In the rows, zero is written as 128.
Known rows, with every way that one mark hangs from another:
(banun bure): [127 117 156 136 138 163 107 100 138 151 152 190 108 126 164  88 138 129
 150 163 127 126  73 178]
(bigur (besakis pozavi)): [147  64 119 129 135 156 120 161 115 146 164 125  98 125 165  50 172 112
 148 172 116 130 100 183]
(banun (bure kisi mure)): [138 130 123 130 124 154 108  69 153 128 149 204 116 109  83 150 123 114
 141 131 135 128 108 167]
(beranef bure): [147 118 149 134 136 148  86 122 119 164 144 208 104 167 166 119 144 118
 142 171 119 130  82 180]
(pakovi (moza (bigur besakis))): [144  84 133 130 113 145 150 133 118 121 155 122 108 121 127  42 142 135
 149 151 124 128  66 169]
(pakovi moza): [140  69 131 130 120 140 103  79 124 139 142 165 119 132 120  79 106 129
 167 159 128 132  66 168]
(doto (mure besakis) pakovi): [116 184 166 124 180 130 114 111 113 154 117 141 109 131 185 162 166 143
 160 142 143 151  99 158]
(beranef (bure bigur kisi pozavi)): [169 193 144 124  90 102 128 142 140 152 147 173  98 179 130 127 145 135
 129 126 117 108 134 169]
(banun (bure beranef)): [128 132 140 142 128 142 133 114 138 152 139 155 113  99 174  43 141 145
 149 158 133 136  88 188]
(moza bigur): [144 141 153 131 104 162 120 136 125 146 146 161 100 130 134  39 164 163
 155 134 118 148  83 181]
(doto (mure (besakis pozavi)) pakovi): [128 204 157 128 194 127 120 141 107 151 130 135 106 146 183 119 190 130
 167 147 133 160 108 170]
(fotima besakis): [125 112 153 134 122 136  68  87 126 143 140 192  95 132 165 110 136 163
 149 160 121 152  74 179]
(bure beranef (kisi fizud) pozavi): [173 202 110 135  91 118 170 162 146 130 117 130 106  88 115 112 148 139
 128 124 131 162 122 166]
(bure beranef bigur (kisi fizud) pozavi): [168 205 125 129  68  96 172 159 151 128 121 108 110  98  98  93 171 160
 137 107 129 141 144 158]
(mure (besakis pozavi)): [152 118 148 123 159 145 120 140 118 143 146 141 110 153 160  63 183 133
 153 166 118 146 114 176]
(doto mure (pakovi moza)): [116 155 139 135 164 124 101  80 113 149 126 159 114 125 141 130 115 128
 180 136 145 144  61 159]
(moza (bigur (besakis pozavi))): [153 117 130 132 126 161 146 189 114 135 166 116  93 128 150   4 198 134
 146 151 109 142  96 190]
(beranef (bure (kisi fizud) mure pozavi)): [182 198 120 135 109 119 117 130 149 129 125 184 101 151  75 231 141  85
 119 128 123 152 123 159]
(pakovi (moza (bigur (besakis pozavi)))): [154 100 124 134 134 142 155 164 110 118 167 113 105 134 126   5 167 122
 156 153 114 137  75 181]
(banun (bure mure)): [127  92 138 136 125 156  85  66 148 145 145 173 110 127 120 128 129 116
 156 148 130 129  91 176]
(banun (bure pozavi)): [142 152 152 137 114 143 122 121 149 154 146 153  97 144 177 102 123 129
 141 146 121 130  86 186]
(doto (mure besakis)): [128 148 164 124 161 134 104  85 121 132 128 159 105 161 201 157 188 143
 158 162 133 141 105 165]
(moza (bigur besakis)): [141  96 141 127 107 163 144 159 120 138 157 124  96 117 153  45 170 146
 139 147 119 133  88 179]
(beranef (bure kisi mure)): [159 130 116 129 122 138  89  90 134 145 141 219 109 148  86 178 129 100
 134 140 127 132 120 167]
(doto mure (pakovi (moza bigur))): [124 206 153 138 153 127 126 106 112 138 131 152 110 126 129  93 136 149
 178 116 138 155  60 164]

Rows:
[165 148 146 125 121 111  99 113 138 153 122 132 100 205 151 191 139 106
 128 151 118 137 131 173] => (beranef (bure (mure besakis) pozavi))
[134  83 157 112 101 119  93  68 139 141 133 113 118 155 106 122 172 151
 161 134 126 116 141 155] => (bure bigur (mure besakis))
[168 188 138 135 146 148 126 142 128 128 139 234 110 121 107 187 168 101
 125 158 126 144  88 158] => (beranef (bure (kisi fizud)))
[174 165 112 130 103 118 102 115 146 148 134 179  97 173  98 184 112 101
 125 125 121 136 135 174] => (beranef (bure kisi mure pozavi))
[162 168 138 129 111 118 103  96 141 124 136 198 115 136  48 202 183 106
 139 128 126 124 128 144] => (beranef (bure bigur (kisi fizud) mure))
[142 128 147 130 167 140 112  98 138 131 148 150 115 150 134 110 174 106
 151 160 122 137 114 176] => (banun (bure (mure (besakis pozavi))))
[129  60 126 124  84 118 139 140 126 151 142  75 109 106 167  19 174 160
 151 148 129 109 126 170] => (bure beranef (bigur besakis))
[148 201 131 142 138 143 168 134 145 116 134 191 121  59 116 109 163 127
 131 145 140 147  91 164] => (banun (bure beranef (kisi fizud)))
[123 125 158 126 115 102 131  76 149 137 128 100 126 128 134  86 178 154
 154 136 135 115 141 165] => (banun (bure beranef bigur (mure besakis)))
[157 130 113 128 111 150 111  91 145 114 129 183 115  91  46 188 149 109
 143 127 133 152 111 148] => (bure (kisi fizud) mure)
[148 172 133 126  78 112 126  80 168 136 148 146 105 136  85 144 132 133
 143 102 127 104 142 165] => (banun (bure bigur kisi mure pozavi))
[147 138 124 112  92  97 142  85 144 129 123 107 127 114  84 100 170 163
 146 112 138 125 176 152] => (bure beranef bigur kisi (mure besakis))
[159 138 129 111 121 110 125 104 138 122 148 133 119 144  70 104 191 136
 155 121 123 124 169 157] => (bure bigur kisi (mure (besakis pozavi)))
[142 146 142 121 147 139 130  73 150 118 142 179 123 117  98 177 144 117
 131 139 139 127 121 155] => (banun (bure kisi (mure besakis)))
[153 112 105 133  69 112 113 105 149 159 115  83 101 137 130  84 115 141
 150 122 125 152 135 186] => (bure beranef mure pozavi)
[161 153 135 109  80  94 135  95 155 129 130  99 110 158  83 160 151 147
 139 102 128 117 173 151] => (bure bigur kisi (mure besakis) pozavi)
[127 220 170 129 175 115 148 112 108 128 123 132 118 138 144 112 160 152
 169 124 141 155  73 154] => (doto (mure besakis) (pakovi (moza bigur)))
[152 144 112 127  78 109 135 101 149 120 121 130 123  78  43 119 178 147
 152 110 137 138 149 147] => (bure beranef bigur (kisi fizud) mure)
[153 134 129 122 100 117  93  84 139 143 145 199 110 157  75 157 154 121
 144 123 125 110 139 160] => (beranef (bure bigur kisi mure))
[146 142 134 128  59  96 135 136 143 165 127  78 101 143 162  25 151 176
 155 122 122 126 137 182] => (bure beranef bigur pozavi)
[167 163 123 134 133 140 100 110 137 123 130 221 113 125  62 221 157  86
 129 143 128 147 108 153] => (beranef (bure (kisi fizud) mure))
[143 121 106 121  69 105 122  84 146 139 131 129 120 101  68  76 149 159
 157 105 136 125 159 161] => (bure beranef bigur kisi mure)
[145 153 139 123  93 117 168 143 153 129 164 122  98 120 146 110 150 133
 123 128 128  89 126 166] => (banun (bure (bigur besakis) kisi pozavi))
[146 163 129 136 133 155 123  84 156 110 139 200 118  85  59 194 151  99
 138 135 135 140  96 153] => (banun (bure (kisi fizud) mure))
